What can hang from each mark:
Z_963: Z_50 Z_277 Z_316 Z_825
Z_429: Z_50 Z_825 Z_963
Z_277: Z_316 Z_825
Z_316: Z_429 Z_825
Z_50: Z_277 Z_316 Z_825 Z_963

Every row comes from one small tree of marks. The marks that hang from a mark follow it in brackets, in the order of their numbers. Every link used is in the known rows. Which tree was each row made from?
Known rows:
Z_316{Z_429{Z_825 Z_963{Z_50}}}: -1.030 -0.743  2.294  2.610 -0.640  0.324  0.538  7.740 -2.063 -0.382  2.383 -1.280  0.911  4.382 -0.898 -0.030 -1.258  0.576  0.298 -0.201 -4.530  2.293 -0.281 -0.922  6.746 -2.971 -3.108  3.033 -0.291 -1.980 -1.628  0.801 -2.251  0.272
Z_963{Z_50 Z_277{Z_316 Z_825}}:  6.193  1.698  1.042 -2.497 -1.033  3.295  3.320  3.828 -0.900 -3.234  1.750 -3.058  0.144  5.216 -5.003 -4.374  0.301  2.770  6.049  2.657 -5.585  4.130 -1.797 -1.770  3.946  1.050 -3.084  3.511  5.467  2.798 -1.239  0.049 -1.122  1.516
Z_963{Z_825}:  0.231  1.814  2.588  1.135 -3.731  1.441  0.552  1.869 -0.002  0.064 -0.245  1.047 -1.102  1.677 -0.748 -0.696 -3.035  2.032  2.855  2.690 -4.107  1.614 -0.194 -0.185  4.246  2.408 -0.780  5.995  3.088  0.894  0.276  1.291 -2.714  3.266
Z_316{Z_429}:  1.859  1.170  1.899  0.207 -3.754  1.866  0.855  3.889 -1.491 -0.406 -0.518  1.317 -0.108  3.011 -1.698  0.537 -1.570  1.796  2.422  0.374 -3.621  2.696  0.382  0.497  4.548  0.855 -0.381  3.778  1.455  0.192 -0.137 -0.741 -0.189  1.725
Z_429{Z_825 Z_963}: -1.973  0.820  2.267  1.528 -2.123  1.026  1.157  6.118 -1.535  1.783  0.982 -1.854 -0.512  2.829 -0.581 -0.155 -1.459  0.095 -2.921  0.261 -5.078  1.047  1.653 -1.048  6.296 -1.850 -3.303  2.635  1.870  0.552 -0.331  3.267 -4.656  0.634
Z_963{Z_277 Z_316{Z_429{Z_50} Z_825}}: -3.525  4.600  2.460  2.060 -3.061  2.203  2.643  4.176 -3.687  0.540  1.815 -0.371 -1.181  2.752 -0.666  0.191 -1.431  3.803  5.711 -0.282 -4.645  2.945  0.570 -2.875  5.770 -1.084  0.933  4.905  3.260  0.836  1.135 -1.914 -0.946  0.526
Z_277{Z_316{Z_429{Z_50 Z_963}} Z_825}:  2.955  1.623  1.663 -0.109 -2.015  0.122  3.078  6.986 -1.427 -1.755  3.480 -8.256  2.495  2.835 -2.476 -1.788 -0.166  2.856  3.505  0.914 -4.930  3.747  2.879  2.565  4.936 -0.789 -0.120  2.693  5.194  2.008  1.473 -0.099 -2.939  0.452
Z_50{Z_963{Z_277 Z_316}}: -2.010  3.779  1.082 -1.497 -2.614  4.286  2.820  3.053 -4.152 -0.959 -0.745  0.309 -3.847  3.656 -0.700 -2.925 -1.921  2.141  2.028  0.720 -3.995  1.649 -0.242 -5.534  2.711  1.923 -3.003  4.532  2.473  0.695 -0.496  1.619 -1.706  1.698
Z_429{Z_50{Z_277} Z_825}: -2.943  1.471  2.806  1.658 -2.691  3.064  3.968  3.401  0.132 -0.879  2.926 -3.506  0.089 -0.804 -1.318  0.284 -0.862  0.014 -0.447  2.472 -4.243  3.309  0.556 -0.501  4.580 -5.036 -0.108  3.727  2.410  1.339 -0.804  3.397 -6.106  0.256
Z_50{Z_277 Z_963{Z_825}}: -2.398  0.517  2.312 -0.525 -4.540  2.458  3.132  0.777  0.793 -1.453  0.470 -1.112 -0.938  0.807 -0.677  0.232 -2.908 -0.464  2.829  3.438 -2.724  2.322 -0.844 -0.053  1.800  1.208 -2.172  6.483  1.410  0.505  0.121  2.832 -5.087  3.742
Z_963{Z_50 Z_277 Z_825}: -0.332  2.264  2.474  1.109 -1.191  2.416  0.635  2.546 -0.657 -0.751 -0.617  3.101 -2.190  3.626 -2.311 -3.856 -2.151  1.958  6.603  3.029 -4.398  1.762 -2.745 -2.130  5.445  1.364 -1.669  6.267  2.685  0.797 -0.719  0.013 -1.481  2.929
Z_429{Z_963{Z_50}}: -0.654  1.873  0.714  1.220 -1.264 -0.135  0.047  5.064  1.986  0.158  0.992 -0.993  0.674  4.984 -0.870 -1.883 -1.936 -0.105  1.782  1.111 -6.019  1.810  0.061 -2.022  4.588 -1.631 -2.461  4.076  0.951 -0.696 -0.516  1.603 -2.597  1.682
Z_963{Z_50 Z_277 Z_316{Z_825}}: -2.156  3.459  1.699  1.622 -1.846  2.401  1.148  3.331 -1.474 -0.696  1.071  1.292 -1.048  4.944 -1.174 -2.111 -1.649  2.292  5.732  0.913 -6.129  2.881 -2.196 -5.531  4.316 -0.955 -3.424  4.804  2.193 -0.585 -0.013  0.253 -1.441  1.959
Z_50{Z_277 Z_825}:  0.497  0.502  2.094 -2.010 -3.228  3.212  2.668 -0.523  1.377  0.352  0.419  1.031 -0.378 -0.270 -2.174 -0.784 -1.178 -2.011 -0.175  2.517 -2.698  2.897 -1.374 -1.927  2.220  0.117 -2.191  2.656  2.260  0.439 -2.237  1.214 -3.625  1.991
Z_50{Z_277 Z_316{Z_429} Z_825 Z_963}:  0.270 -2.220  2.353 -4.336 -3.843  3.081  4.371 -0.574 -1.366 -2.086  1.686 -0.543 -0.062 -0.380 -2.273  1.498 -1.454 -2.170  0.080  1.797  1.519  3.658 -0.963 -1.765  0.450 -1.077 -1.702  0.838 -0.469 -2.106 -3.700 -0.348 -2.391 -0.645
Z_429{Z_50{Z_316 Z_963}}: -0.023  2.211  0.954 -2.127 -3.996  1.476  3.618  1.876 -0.378 -2.001  2.595 -3.268  0.129  1.508 -1.371  0.270 -2.208  0.652  0.425  1.336 -2.904  1.993  0.746 -1.474 -0.064 -2.697  0.827  2.941  0.995 -0.516 -1.771  1.090 -4.681  0.333
Z_316{Z_429{Z_825 Z_963}}: -1.284 -0.508  2.936  2.095 -2.662  1.139  0.723  6.994 -3.003  1.205  1.215 -1.289  0.705  2.824 -0.526  1.053 -1.255  0.343 -1.520 -0.764 -3.839  1.995  1.429  0.283  7.398 -2.320 -2.547  2.237  0.952 -0.465 -1.173  1.513 -2.078 -0.082
Z_429{Z_50{Z_277 Z_316 Z_963} Z_825}: -2.750 -0.148  2.735 -0.713 -3.852  3.184  5.922  2.599 -0.847 -2.769  3.973 -5.715  0.081 -0.832 -1.650  0.998 -1.051 -1.113 -1.374  2.240 -1.051  3.269 -0.004 -1.971  1.155 -6.185 -0.755  2.339  0.690 -0.605 -2.968  3.341 -7.461 -0.468
Z_277{Z_316}:  4.773  2.322  2.623 -1.893 -3.058  2.422  2.484  4.588  0.927 -0.266  1.488 -3.337  0.063  2.648 -1.601 -0.821 -1.207  1.115  1.598  2.330 -5.100  2.114  0.861 -1.303  4.066  2.052 -2.324  4.700  3.977  2.590 -0.596  1.433 -1.937  1.955
Z_316{Z_429{Z_825}}:  0.838 -0.007  3.086  1.361 -2.761  2.965  1.718  4.615 -3.125  0.058  1.000  1.013 -0.284  1.927 -0.935  1.572 -1.209  1.474 -0.785  0.228 -4.002  3.030  0.117  0.399  6.050 -0.300 -1.605  3.281  1.027 -0.030 -1.333  0.390 -1.468  0.676
Z_316{Z_429{Z_50{Z_963}} Z_825}: -2.498  2.025  1.377 -1.061 -5.655  1.122  3.037  3.506 -1.284 -1.353  2.561 -1.048  0.964  2.861 -0.912  3.378 -2.259  2.352  2.590  0.082 -3.768  2.392  0.801  1.063  1.059 -1.358  0.257  4.549  0.244 -0.164  0.245 -0.244 -3.557  1.629

Which tree is each row?
-5.598  3.261  1.896  1.811 -2.914  2.432  3.172  1.967 -0.317 -2.589  1.812 -3.444 -2.588 -1.571  0.759 -1.552 -3.782  1.121  3.158  3.150 -4.409  2.192  0.193 -2.828  1.789  0.299 -0.315  7.670  2.997  0.439  2.137  3.111 -5.342  2.107 => Z_429{Z_50{Z_277 Z_963{Z_316 Z_825}}}
-0.768 -0.555  1.760 -4.240 -4.033  3.224  3.521 -0.452  0.151 -1.409  0.930  0.395 -0.896  0.592 -1.851 -0.409 -1.297 -2.207 -1.089  2.340 -2.657  2.417 -1.277 -2.266 -0.409  0.606 -3.055  2.847  0.741  0.061 -2.570  2.253 -4.842  2.145 => Z_50{Z_277 Z_825 Z_963}
-1.424  0.733  1.853 -0.993 -3.530  2.412  4.075  3.098 -2.417 -1.626  3.639 -4.337 -0.801  0.456 -1.421  0.680 -1.457  1.192 -2.540  0.910 -2.782  2.413  0.361 -1.746  1.658 -4.314  0.194  2.437  0.459 -0.060 -2.557  2.383 -5.659 -0.965 => Z_429{Z_50{Z_316 Z_963} Z_825}
 2.782  0.990  0.682 -3.471 -3.519  3.275  4.621  1.195 -3.274 -2.742  0.534 -1.842 -1.098  4.484 -4.236 -1.657 -0.641  2.363  2.419  2.269 -1.946  3.322 -0.171 -2.084  1.217 -0.203 -1.785  1.145  3.920  0.281 -2.970  1.176 -2.957  0.801 => Z_50{Z_316 Z_963{Z_277{Z_825}}}
-1.405  1.195  3.543  0.390 -1.846  2.159  3.993  7.241  1.314 -0.908  5.069 -9.084  2.139  0.409 -1.051 -0.886 -0.867 -0.806 -0.980  2.081 -4.111  2.494  1.998 -0.051  6.281 -4.868 -2.218  3.834  3.591  3.011 -0.339  3.986 -6.624 -0.106 => Z_429{Z_50{Z_277{Z_316}} Z_825 Z_963}
-0.168  0.509  2.372 -2.800 -2.700  1.609  4.255 -1.690  1.790 -0.972  2.633 -2.281  0.361 -1.620 -1.952 -1.022 -1.272 -1.760  0.271  2.372 -1.402  3.366 -0.420 -2.313  1.473 -4.449  1.522  1.892  2.682 -0.822 -3.163  0.317 -5.555 -1.031 => Z_429{Z_50{Z_277 Z_316 Z_825}}
 1.995  2.115  3.533 -0.931 -1.977  3.585  4.006  7.080 -3.960 -1.177  3.281 -3.563 -0.544  1.279 -2.479 -1.659  0.063  2.260  2.488  1.094 -3.506  2.581  0.473 -0.850  7.438 -2.908 -0.435  3.648  3.722  3.581 -2.154 -0.448 -1.184 -0.912 => Z_963{Z_277{Z_316{Z_429{Z_50 Z_825}}}}
 0.236  1.236  2.621  0.851 -2.481  1.606  3.391  3.450 -0.877 -0.007  3.026 -3.029 -0.489  0.369 -1.433  0.086 -1.037  0.837 -1.068  0.729 -3.573  2.890  0.629 -1.140  3.854 -4.544  1.426  2.291  2.357 -0.044 -2.454  1.556 -5.276 -1.012 => Z_429{Z_50{Z_316} Z_825}
-3.524  2.099  2.086  3.213 -2.298  2.577  1.434  2.398  2.743 -1.159  2.934 -1.254  1.623  2.301 -0.529 -0.024 -2.386  1.062  4.838  1.684 -6.168  3.827 -1.852 -3.561  2.775 -1.542 -2.321  5.752  1.457 -1.547  0.674  1.528 -3.851  2.047 => Z_963{Z_50{Z_277} Z_316{Z_825}}
-2.895  2.380  1.820 -1.175 -2.990  2.642  3.014  3.416 -3.857 -2.202  0.911  0.509 -2.775  2.582 -1.001 -1.377 -2.480  2.112  5.109  2.272 -2.281  1.778  0.425  0.014  3.915 -0.271  0.839  5.778  1.354  1.623  0.068 -0.676 -1.425  1.487 => Z_316{Z_429{Z_50{Z_963{Z_277 Z_825}}}}
 6.807  0.195  2.070 -1.638 -2.841  2.585  3.217  4.193 -1.776 -2.302  1.523 -4.529  1.443  3.431 -3.438 -0.802 -0.294  3.426  3.928  1.408 -4.488  4.710  0.953  2.099  4.023  2.279 -1.893  3.205  4.923  1.623  0.723 -0.845 -0.408  1.240 => Z_277{Z_316{Z_429} Z_825}
-0.785  1.873  1.964 -0.188 -3.590  1.144  4.663  1.501  2.316 -1.424  2.478 -4.453  0.839  0.122 -2.077 -0.229 -2.036 -0.230  2.734  2.600 -2.282  3.707  0.719 -0.845  2.344 -4.605  2.160  2.924  2.633  0.268 -1.594  0.981 -5.034 -0.153 => Z_429{Z_50{Z_277 Z_316}}
-3.860  2.954  2.670  2.091 -0.436  2.876  1.566  6.426 -4.481  1.475  0.387 -1.470 -2.265  2.901 -0.180 -3.586 -1.291  0.945 -0.458 -0.065 -5.102  1.053  1.000 -5.818  7.430 -0.892 -3.468  2.944  3.403  0.890 -0.538  3.187 -2.320  0.241 => Z_429{Z_825 Z_963{Z_277 Z_316}}
 0.997  2.236  2.877 -3.128 -1.708  4.885  4.701  6.345 -4.011 -1.504  3.361 -5.104 -2.024  2.287 -2.281 -2.177 -0.290  1.549 -0.388  2.059 -4.149  1.328  0.327 -2.369  3.610 -2.315 -2.582  3.999  3.032  4.233 -2.425  2.611 -4.196  0.199 => Z_429{Z_50{Z_963{Z_277{Z_316}}} Z_825}
-2.804  2.561  1.317  1.373 -2.865  2.910  1.313  2.671 -2.729 -0.585 -0.376 -0.522 -2.957  0.928  0.912 -1.921 -3.983  2.176  2.279  1.852 -4.824  1.636 -0.017 -3.588  2.253  3.946 -2.221  7.662  2.620 -0.042  1.677  2.586 -2.962  2.748 => Z_50{Z_963{Z_316 Z_825}}
-1.818  3.201  2.173  2.537  0.483  2.679 -0.056  3.081 -1.783 -1.276 -0.301  2.033 -3.485  3.106 -0.207 -5.230 -3.226  2.790  6.859  2.083 -5.356  1.730 -2.266 -5.821  6.203  1.994 -1.936  7.656  3.714  0.290  0.169  0.267 -0.649  2.003 => Z_963{Z_50 Z_277 Z_316 Z_825}
-0.969  1.340  2.751  3.855 -1.462  2.876  1.397  5.446 -4.812 -0.278  1.156 -0.836 -1.256  0.647  0.278  0.275 -1.466  2.576  0.085 -1.138 -4.789  3.360 -0.045 -2.965  6.725  0.584 -1.608  4.139  2.385 -0.917  0.312  0.894  0.237  0.487 => Z_963{Z_316{Z_429{Z_825}}}
 3.598  1.718  2.472 -3.223 -2.410  1.809  2.766  3.482 -1.395 -0.558  3.057 -2.378  0.669  0.242 -1.755 -1.261 -0.507  1.034  1.200  0.970 -3.841  2.710  0.161 -0.537  3.136 -0.203  0.289  3.457  2.953  1.798 -1.070 -1.974 -1.676 -0.086 => Z_277{Z_316{Z_429{Z_50{Z_825}}}}
 1.003  0.397  1.501  0.454 -3.751  0.315  2.003  1.664  2.268 -0.899  2.676  0.177  2.945  4.382 -2.358  1.535 -2.228  1.076  3.280  1.256 -3.661  2.852 -1.641 -2.887  2.353 -1.927 -1.211  2.790  0.709 -1.910 -2.406 -0.318 -3.055  1.126 => Z_963{Z_50{Z_316{Z_825}}}
 1.073  3.168  3.489 -1.971 -3.912  2.577  3.799  4.822 -1.945 -0.233  3.398 -3.053  1.198  3.409 -2.413  0.437 -0.877  2.872  5.925  0.931 -3.611  2.929  0.973 -0.295  5.689 -1.668 -0.074  4.168  3.435  3.273 -0.172 -1.791 -0.838  0.501 => Z_963{Z_277{Z_316{Z_429{Z_50} Z_825}}}
-2.047  0.034  1.764 -3.474 -3.536  2.614  3.837  0.976 -1.456 -1.835  2.308 -1.314 -0.386 -0.743 -1.510  0.310 -1.502 -1.482  0.489  1.455 -1.444  3.417 -0.376 -0.506  0.430 -2.364 -0.917  3.302  0.163 -0.205 -1.518 -0.211 -3.862  0.094 => Z_316{Z_429{Z_50{Z_277 Z_825 Z_963}}}
-3.210  2.050  1.898 -0.099 -3.939  2.444  3.865  1.469  0.902 -2.057  2.249 -2.682 -0.773 -0.449 -0.878 -0.109 -3.280  0.101  2.454  3.665 -3.210  2.333  0.299  0.322  1.417 -0.733  0.184  6.586  1.725  1.725  0.859  2.821 -6.248  2.609 => Z_429{Z_50{Z_277 Z_963{Z_825}}}
 2.934  2.328  3.520 -4.723 -1.038  3.564  3.494  3.582 -3.029 -0.852  2.858 -0.690 -1.179  1.260 -2.727 -3.365 -0.158  0.716  3.231  1.592 -2.805  2.374 -0.141 -2.028  4.360 -1.082 -0.054  2.930  3.919  3.036 -2.099 -2.578 -0.177 -0.364 => Z_963{Z_277{Z_316{Z_429{Z_50{Z_825}}}}}
-0.582  3.227  1.189 -3.687 -3.820  2.551  4.974  1.996 -1.469 -1.998  1.730 -2.474 -2.169  3.093 -2.176 -1.858 -1.778  1.201  2.276  2.113 -1.541  1.855  0.690 -3.009  0.906 -3.794  0.578  2.422  1.999  0.627 -3.347  0.332 -3.455 -0.057 => Z_429{Z_50{Z_316 Z_963{Z_277}}}
 0.819  2.158  2.690 -1.399 -2.182  1.766  1.949  5.769 -0.766  0.424  0.941 -3.201 -1.086  3.494 -1.401 -3.526 -2.502  0.911  3.996  2.689 -3.128  0.489  1.218 -1.615  7.345  2.503 -3.187  5.672  4.810  3.623  0.081  1.640 -2.004  2.624 => Z_429{Z_963{Z_277{Z_316} Z_825}}
-4.577  1.418  2.264 -0.616 -6.488  1.645  4.015  2.622  0.454 -2.475  3.504 -2.949  2.094  1.631 -1.201  4.278 -1.892  0.421  2.727  1.140 -2.382  3.607  0.625  1.393  1.276 -2.933 -0.269  4.274 -0.293 -0.255  0.480  0.299 -4.564  1.218 => Z_316{Z_429{Z_50{Z_277 Z_963}} Z_825}
-2.917  3.435  1.901  0.000 -1.674  0.132  2.418  3.414 -0.404  0.762  1.161 -3.581 -1.196  2.142 -1.120 -3.650 -2.872  1.305  3.801  2.529 -1.716  0.996  1.757 -1.743  5.753 -3.396  1.172  3.847  3.920  0.887 -0.922  0.256 -4.064  0.093 => Z_429{Z_50{Z_316} Z_963{Z_277 Z_825}}
 0.475 -2.384  2.322 -1.691 -1.752  1.646  2.329  0.257  1.021 -2.223  2.037  0.850  0.916  0.722 -2.537 -0.696 -1.269 -2.262  3.116  2.149 -0.511  4.491 -2.838 -2.224  3.012 -2.725 -1.051  1.603  0.005 -3.042 -4.536 -1.765 -1.308 -0.797 => Z_963{Z_50{Z_277 Z_316{Z_429} Z_825}}
 1.059  3.102  0.562  1.551  0.063  3.038  1.491  3.025 -2.647 -2.283 -0.095  0.023 -1.867  4.605 -3.122 -5.550 -0.727  3.686  5.919  1.104 -6.951  4.065 -1.471 -4.429  4.062  1.345 -2.337  4.144  5.492  0.051  0.249  0.345 -1.125  1.584 => Z_963{Z_50 Z_277{Z_825} Z_316}
 3.232 -1.029  2.423 -0.481 -2.874  1.675  3.722  5.714  0.231 -2.518  2.967 -7.720  3.050  2.362 -2.809 -0.180 -0.624  0.921  3.548  1.845 -2.773  4.784  1.596  2.550  5.459  0.311 -2.835  2.336  4.642  1.564  1.091  0.974 -3.090  1.193 => Z_50{Z_277{Z_316{Z_429{Z_963}} Z_825}}
-3.651  1.063  1.990 -1.002 -5.717  1.657  5.927  0.629  2.020 -2.131  4.131 -5.489  2.623  0.762 -1.729  3.467 -2.090 -0.153  1.880  1.955 -1.675  3.761  0.290 -0.826 -0.191 -5.253  0.132  2.874  0.679 -0.906 -1.203  1.529 -7.243  0.423 => Z_429{Z_50{Z_277 Z_316{Z_825} Z_963}}
-6.094  2.793  1.444  0.768 -4.888  2.624  4.028  2.412 -0.405 -1.536  3.615 -4.313  0.590  0.441  0.231  1.683 -2.276  1.444  2.299  1.037 -4.400  2.791  0.718 -2.891  0.335 -2.281 -0.884  5.694  1.728  0.068  1.750  2.057 -6.470  2.007 => Z_429{Z_50{Z_277 Z_963{Z_316{Z_825}}}}
 1.203 -0.821  2.580 -3.283 -3.077  2.387  3.372 -1.566  1.094 -0.364  1.149  0.261  0.533 -0.513 -2.413 -0.368 -1.744 -2.348 -0.183  2.870 -0.376  3.240 -1.071 -2.672  1.596 -1.740 -1.032  1.035  2.100 -1.418 -3.764  0.362 -3.927  0.228 => Z_50{Z_277 Z_316 Z_825}
-0.086  3.522  2.300 -3.385 -2.400  3.771  3.939  3.868 -1.117 -1.737  2.140 -4.055 -2.142  1.724 -1.448 -3.186 -2.447  1.955  4.438  3.666 -3.216  0.357  0.488 -1.474  3.212  0.972 -1.298  6.679  3.683  4.412 -0.202  1.062 -3.919  2.665 => Z_429{Z_50{Z_963{Z_277{Z_316} Z_825}}}
 3.916  1.042  3.207 -1.158 -4.903  1.907  2.385  4.603  0.025 -0.336  2.934 -2.379  2.115  3.389 -1.425  2.630 -1.372  2.755  3.776  1.365 -3.633  3.199  0.991  0.417  4.469  1.139 -2.470  4.215  2.439  1.491  0.235 -0.649 -0.416  1.752 => Z_277{Z_316{Z_429 Z_825}}
